Each row comes from the steps of one path. Every step used is in the known rows, and no mark comes twice. Write the path behind each row, first mark first.
Known rows
V F R W J T Q: -0.763	-0.106	5.522	2.556	1.411	2.245	4.593	-1.027	3.138	1.355	2.146	-5.387	1.379	2.571	1.976	0.503	-0.280	0.630	-1.606	1.308	1.037	-2.468	-1.829	-4.050	-3.563
X F R: 0.330	2.335	1.450	1.270	-0.621	1.526	0.733	-1.691	2.808	-1.721	-1.101	-2.394	3.558	1.398	2.132	-1.227	4.439	-0.014	-2.752	2.288	0.478	-1.439	-3.469	-2.880	-2.403
A T Q: -1.064	-0.469	3.010	0.007	2.007	-1.514	2.455	-0.956	0.138	3.075	2.124	0.171	-1.350	0.747	-0.206	0.262	-1.202	-0.419	1.406	0.934	0.584	-0.585	0.466	-0.132	0.716
W R F: -2.240	2.623	-0.593	2.558	0.174	3.371	0.460	2.752	1.770	-0.303	1.565	-1.570	2.559	2.789	1.783	-1.061	1.667	0.771	-2.141	0.670	0.862	-1.527	-1.223	-2.421	-0.738
T A W J: 0.262	-2.224	0.170	0.418	-2.356	-2.130	1.849	1.208	0.925	-0.631	0.873	-1.639	-0.056	-1.050	0.458	-0.100	-1.084	1.214	1.519	-1.176	-0.881	-1.919	1.212	-1.178	3.309
V F: -0.362	0.037	-0.024	0.700	-0.185	1.336	1.097	0.156	0.935	-0.417	-0.641	-0.480	2.006	0.535	1.470	-0.724	2.492	0.936	-2.200	0.345	0.101	-0.355	-1.575	-1.530	-1.874
V F R W: -0.350	2.781	2.627	1.937	-0.887	3.716	-0.135	0.154	2.539	-1.676	-1.813	-3.741	3.880	1.938	2.796	0.471	3.343	1.152	-3.776	1.669	-0.038	-1.653	-1.620	-3.582	-3.624
R W: -0.375	0.741	1.192	0.570	-0.045	1.480	-1.053	0.841	0.429	-0.391	-0.090	-1.390	0.262	0.432	0.222	1.870	-0.442	0.414	0.070	-0.225	-0.506	-0.088	0.721	-0.400	-0.369
V F X W J T A: 1.209	-0.532	4.694	1.569	0.760	2.510	3.168	1.482	3.595	-1.004	0.809	-4.388	2.359	0.367	5.034	-1.008	2.297	1.073	-1.112	0.066	1.738	-2.444	-2.308	-3.064	0.331
V F X W: 0.909	3.059	2.436	1.762	0.612	4.576	-0.351	0.262	3.861	-2.379	-1.099	-2.289	4.134	0.833	3.722	-1.136	4.789	-1.198	-4.192	1.173	0.864	-1.038	-3.165	-2.577	-2.062
J W R F X: -1.624	4.502	-0.799	2.384	-1.812	4.246	1.088	2.786	1.545	-1.151	0.706	-2.834	2.926	2.478	3.369	-3.325	2.882	0.088	-4.351	-0.062	-0.082	-2.034	-2.177	-4.220	0.319
R W J: 0.175	-0.433	2.115	1.754	-0.685	-0.068	1.044	0.167	1.435	-0.350	1.491	-3.175	-0.080	0.159	0.084	2.488	-2.573	0.191	0.775	-1.034	-0.795	-0.704	0.129	-0.074	0.125
J W X F R: 0.057	3.568	-0.352	3.088	-1.906	1.971	1.430	1.155	2.439	-2.208	-0.487	-3.442	3.571	1.837	2.063	-2.896	3.729	1.254	-4.159	1.882	-1.255	-1.701	-3.154	-4.291	-1.148
V F R W J: 0.104	1.618	3.713	3.164	-1.641	2.100	1.942	-0.699	3.480	-1.752	-0.258	-5.360	3.380	1.849	2.467	1.169	1.185	0.952	-3.058	0.833	-0.184	-2.124	-2.422	-3.331	-3.105
Q T A W R: -0.645	0.465	-0.957	1.111	-0.727	1.487	0.247	4.143	-0.454	0.880	0.085	0.081	0.052	1.310	-0.432	-1.939	0.671	1.962	0.954	0.512	0.103	-3.189	1.958	-3.607	1.233
Q T A W J: 0.821	-2.682	0.094	0.573	-1.200	-1.703	2.635	1.657	-0.383	0.316	0.242	-0.553	-0.786	-0.124	-1.049	-0.615	-1.651	1.321	2.432	-0.806	-0.048	-2.847	0.905	-2.059	2.256
Q T A W R F: -1.952	0.761	-1.562	2.040	-0.143	3.156	0.934	5.140	0.136	0.069	0.166	-0.482	2.293	2.635	1.164	-2.363	1.988	2.507	-0.546	0.581	0.892	-3.870	0.550	-4.646	1.169
F X W J T A: 1.595	-0.701	4.647	0.844	0.848	1.334	2.229	1.512	2.566	-0.752	1.638	-3.780	0.509	-0.160	3.582	-0.387	-0.196	0.195	1.134	-0.124	1.607	-1.912	-0.734	-1.482	2.134
Q T A W X F: -0.586	-1.025	-1.634	1.840	-0.109	1.793	0.810	3.943	1.171	-1.222	-1.243	0.174	2.675	1.183	0.517	-2.278	3.367	2.286	0.431	1.041	-0.046	-3.823	-0.673	-4.422	1.029
Q T A W R F V: -2.313	1.875	-2.289	3.172	0.075	4.872	0.940	4.709	0.867	-1.562	-0.991	-1.432	3.157	4.676	2.403	-4.561	3.837	1.143	-1.545	0.237	1.131	-4.407	-0.802	-6.870	1.149
W R: -1.136	2.310	0.077	1.684	-0.312	1.515	-0.318	1.602	1.185	0.474	1.526	-1.023	0.293	1.339	0.128	-0.630	0.346	0.337	-0.791	0.459	-0.011	-0.647	0.382	-1.234	-0.643
X F R W J T: 0.122	0.592	4.827	3.057	-0.364	1.758	3.199	-0.996	3.795	-0.662	1.419	-6.064	2.408	2.128	2.621	1.031	0.533	0.830	-0.520	1.481	1.101	-2.008	-3.534	-3.162	-2.042
T Q: -0.387	-0.213	0.571	-0.292	2.086	-0.286	1.101	-0.998	0.190	1.758	1.269	0.572	-0.849	0.291	-1.137	-0.465	-0.246	-1.048	-0.003	0.423	0.038	-0.562	0.739	-0.494	-0.796
F V: -0.436	1.047	-0.676	1.247	0.267	1.709	-0.048	-0.403	0.769	-1.485	-1.084	-0.961	0.827	2.049	1.378	-2.361	1.800	-1.240	-1.038	-0.385	0.209	-0.457	-1.385	-2.113	-0.088
R W J T A: 0.095	-3.068	3.347	0.580	0.038	-0.702	2.413	2.225	0.166	1.083	1.893	-3.298	-1.352	-0.227	1.696	1.863	-2.839	2.639	2.994	-1.389	0.286	-1.534	1.616	-0.884	2.199

Write each row's path
0.522	2.061	3.552	3.005	-1.222	1.448	1.737	-1.502	4.269	-2.108	0.480	-5.665	3.428	1.402	2.041	1.349	1.800	-0.080	-2.082	1.346	-0.239	-2.182	-3.498	-3.063	-2.303 -> X F R W J
-1.488	2.858	2.127	3.895	-0.667	5.068	-0.739	2.472	3.450	-2.312	-1.631	-3.962	4.843	2.968	2.714	-0.041	3.071	1.710	-3.829	1.687	-0.214	-2.623	-1.470	-4.488	-3.517 -> V F R W X
-0.815	2.596	0.857	3.176	-0.395	2.947	0.037	0.668	3.662	-2.331	-1.004	-2.710	4.646	2.244	2.052	-1.829	4.190	0.495	-2.754	2.591	0.191	-2.494	-3.293	-3.657	-2.238 -> W X F R
0.383	2.288	2.815	3.012	0.589	3.588	1.418	0.621	4.353	-2.762	1.244	-4.015	3.847	1.589	3.498	-0.163	1.450	-1.942	-2.709	0.193	1.108	-1.810	-3.877	-2.093	-0.064 -> R F X W J
-0.514	-2.635	0.269	-0.894	-0.393	-0.242	1.321	2.149	-0.663	0.648	0.478	-0.535	-0.845	-0.445	1.391	-0.824	-0.354	2.350	2.267	-0.422	0.560	-1.550	1.748	-1.438	3.443 -> J T A W
0.957	-1.786	-0.097	-1.005	0.907	-0.275	0.757	2.001	-2.097	0.906	-1.274	1.401	-0.779	-0.103	-0.262	-1.199	0.432	1.877	1.642	0.104	0.546	-2.022	1.330	-1.429	0.741 -> Q T A
-0.071	5.253	2.411	2.784	0.536	4.898	-1.594	1.862	3.915	-1.487	1.118	-2.906	2.406	1.580	2.143	-1.120	2.582	-1.774	-2.784	1.206	0.763	-1.356	-1.262	-2.379	-0.929 -> F X W R
-2.655	1.374	-1.360	1.827	-1.305	2.633	0.222	4.533	1.723	-0.872	0.849	-1.493	2.722	1.732	2.565	-1.685	2.480	2.329	-1.579	0.110	0.254	-2.990	0.784	-3.758	2.324 -> T A W R F
1.726	0.942	2.548	2.106	0.525	-0.418	1.427	-0.118	2.548	-1.108	2.609	-3.071	0.272	-0.091	0.166	1.439	-1.467	-1.085	-0.225	0.136	-0.007	0.206	-1.283	0.481	0.017 -> X W J
-2.786	3.609	-1.163	3.942	0.290	4.929	0.309	2.172	2.285	-1.703	0.346	-2.524	3.386	4.671	2.954	-3.392	3.423	-0.477	-3.179	0.268	1.079	-1.929	-2.565	-4.672	-0.706 -> W R F V
-0.750	2.863	-2.730	3.625	-1.015	2.738	1.323	1.345	1.986	-3.023	-0.491	-2.654	2.843	2.732	2.294	-4.379	4.268	0.106	-3.434	0.196	-1.251	-1.250	-3.583	-4.922	0.265 -> J W X F V
-0.357	0.304	5.361	2.680	1.813	1.499	4.384	-1.980	3.930	0.982	2.653	-5.756	1.326	2.389	1.549	0.644	0.283	-0.166	-0.623	1.822	0.945	-2.662	-2.821	-3.536	-2.808 -> X F R W J T Q
0.079	-2.552	2.203	1.035	0.274	-1.317	3.574	-0.177	0.396	1.397	2.596	-2.241	-1.585	0.462	0.160	0.465	-3.428	0.566	2.243	-0.796	1.053	-0.265	-1.020	0.077	0.774 -> W J T
0.455	-0.559	4.844	1.839	-0.602	1.096	3.137	0.466	3.047	-0.804	0.848	-5.968	2.151	1.132	3.912	0.695	1.577	2.590	0.280	1.101	0.916	-2.994	-1.792	-3.723	-0.099 -> X F R W J T A
-1.721	-2.554	-0.465	0.951	-0.246	1.134	0.563	4.794	0.406	0.122	0.560	-0.787	0.290	0.586	1.403	-1.385	-0.670	2.947	2.235	-0.221	0.346	-2.334	1.900	-2.345	3.528 -> J T A W X
-1.335	1.421	0.423	3.215	0.216	3.500	-0.894	2.348	3.148	-1.867	0.012	-2.405	3.340	1.571	1.227	0.820	2.483	1.214	-1.268	0.821	-0.653	-1.616	-1.536	-2.518	-1.251 -> R W X F
-1.418	3.526	-1.660	2.401	-1.315	2.245	1.794	3.202	0.171	-0.233	2.258	-2.128	1.566	2.150	1.773	-2.163	1.386	1.643	-3.370	0.015	-0.575	-0.801	-1.039	-2.942	0.269 -> J W R F
-1.142	4.383	1.065	3.533	1.517	4.379	-0.311	3.200	3.221	-1.457	2.704	-2.893	3.374	2.809	2.133	-0.271	2.176	-0.124	-3.247	1.435	0.945	-0.963	-1.533	-2.133	-1.104 -> X W R F
-0.853	-1.866	1.783	-0.308	3.078	0.032	2.702	-0.463	-0.438	3.159	2.360	-0.057	-2.055	0.799	-0.480	-0.599	-1.583	-0.143	1.303	0.478	1.204	-0.439	0.579	-0.629	-0.598 -> J T Q
-1.990	1.804	-2.389	4.285	-0.788	3.902	-0.153	1.356	3.990	-3.668	-0.977	-2.154	4.306	3.242	1.959	-3.364	4.691	-0.729	-2.171	0.706	-0.394	-2.414	-3.592	-5.086	0.354 -> A W X F V
-1.973	2.545	-0.279	4.396	0.491	5.252	-1.028	1.797	3.665	-3.350	-1.082	-3.360	4.215	3.594	2.514	-1.439	4.306	-0.230	-2.175	0.491	-0.491	-2.060	-2.770	-4.627	-1.075 -> R W X F V
-0.344	3.358	-1.201	1.477	-1.852	0.588	1.089	2.071	-0.261	0.616	2.051	-1.826	-0.697	0.755	0.190	-1.931	0.061	1.031	-1.918	-0.098	-1.328	0.038	0.322	-1.901	0.442 -> J W R
-1.290	-0.128	0.983	2.226	-0.688	2.736	1.369	2.916	3.286	-1.655	-0.599	-3.205	3.812	1.821	3.410	-2.690	3.716	2.804	-0.590	2.118	0.930	-4.006	-1.522	-5.300	1.001 -> J T A W X F R
-1.233	1.447	0.284	1.055	0.072	3.810	0.059	0.818	1.832	-1.719	-1.366	-1.068	3.411	1.659	3.278	-1.640	2.929	-0.897	-2.484	0.129	1.137	-1.913	-2.568	-2.367	-0.253 -> R F X
1.177	2.862	2.411	1.058	0.973	3.259	-1.270	0.255	2.929	-2.001	-0.273	-1.990	2.135	0.277	2.097	-0.410	2.226	-2.108	-1.924	0.855	0.694	-0.614	-1.545	-1.050	-0.362 -> F X W
-1.114	2.870	2.141	3.057	-0.217	3.840	-1.865	2.326	2.349	-1.951	-0.849	-3.463	2.826	2.316	1.171	0.474	0.488	0.727	-1.681	1.397	-0.358	-2.105	0.188	-2.854	-1.626 -> F R W X
-1.104	0.725	-0.588	2.611	0.381	1.866	0.263	1.460	2.508	-1.463	0.151	-0.932	2.986	1.359	1.067	-1.051	2.855	0.704	-1.295	0.954	-0.269	-1.445	-2.307	-2.097	-0.928 -> W X F
-0.380	1.026	0.881	0.737	-0.856	3.344	0.552	-0.136	2.217	-1.323	-2.258	-1.059	3.304	0.725	3.132	-1.880	4.100	-0.197	-3.115	0.291	0.614	-1.507	-2.553	-2.825	-1.738 -> V F X
-1.641	1.390	-1.423	2.189	0.710	3.397	0.615	0.711	1.286	-2.349	-0.866	-1.405	3.146	3.301	2.919	-2.581	3.078	-0.864	-2.357	-0.169	0.876	-1.335	-2.718	-3.373	-0.090 -> R F V
-3.054	2.323	-2.121	3.072	-0.986	4.390	0.102	4.190	2.307	-2.543	-0.188	-2.434	3.613	3.795	3.747	-3.953	4.424	0.943	-2.505	-0.042	0.457	-3.516	-0.595	-5.877	2.207 -> T A W R F V
-1.478	0.946	0.482	2.563	0.282	2.899	-1.680	3.046	1.410	-0.963	0.130	-1.584	1.412	1.308	0.223	1.314	-0.799	0.964	-0.223	-0.015	-0.884	-0.973	1.054	-1.196	-0.221 -> R W X
0.105	4.150	1.548	2.723	1.186	2.828	-1.062	2.152	2.585	-0.648	2.575	-2.388	1.175	1.444	0.554	0.115	0.988	-0.466	-1.892	1.416	0.151	-0.190	-0.095	-1.009	-1.094 -> X W R
-2.312	3.574	0.457	2.768	-0.229	5.386	-0.299	2.418	2.905	-1.298	0.058	-2.020	3.780	2.938	3.386	-2.180	3.109	-0.537	-3.224	0.563	1.440	-2.571	-2.292	-3.760	-0.762 -> W R F X
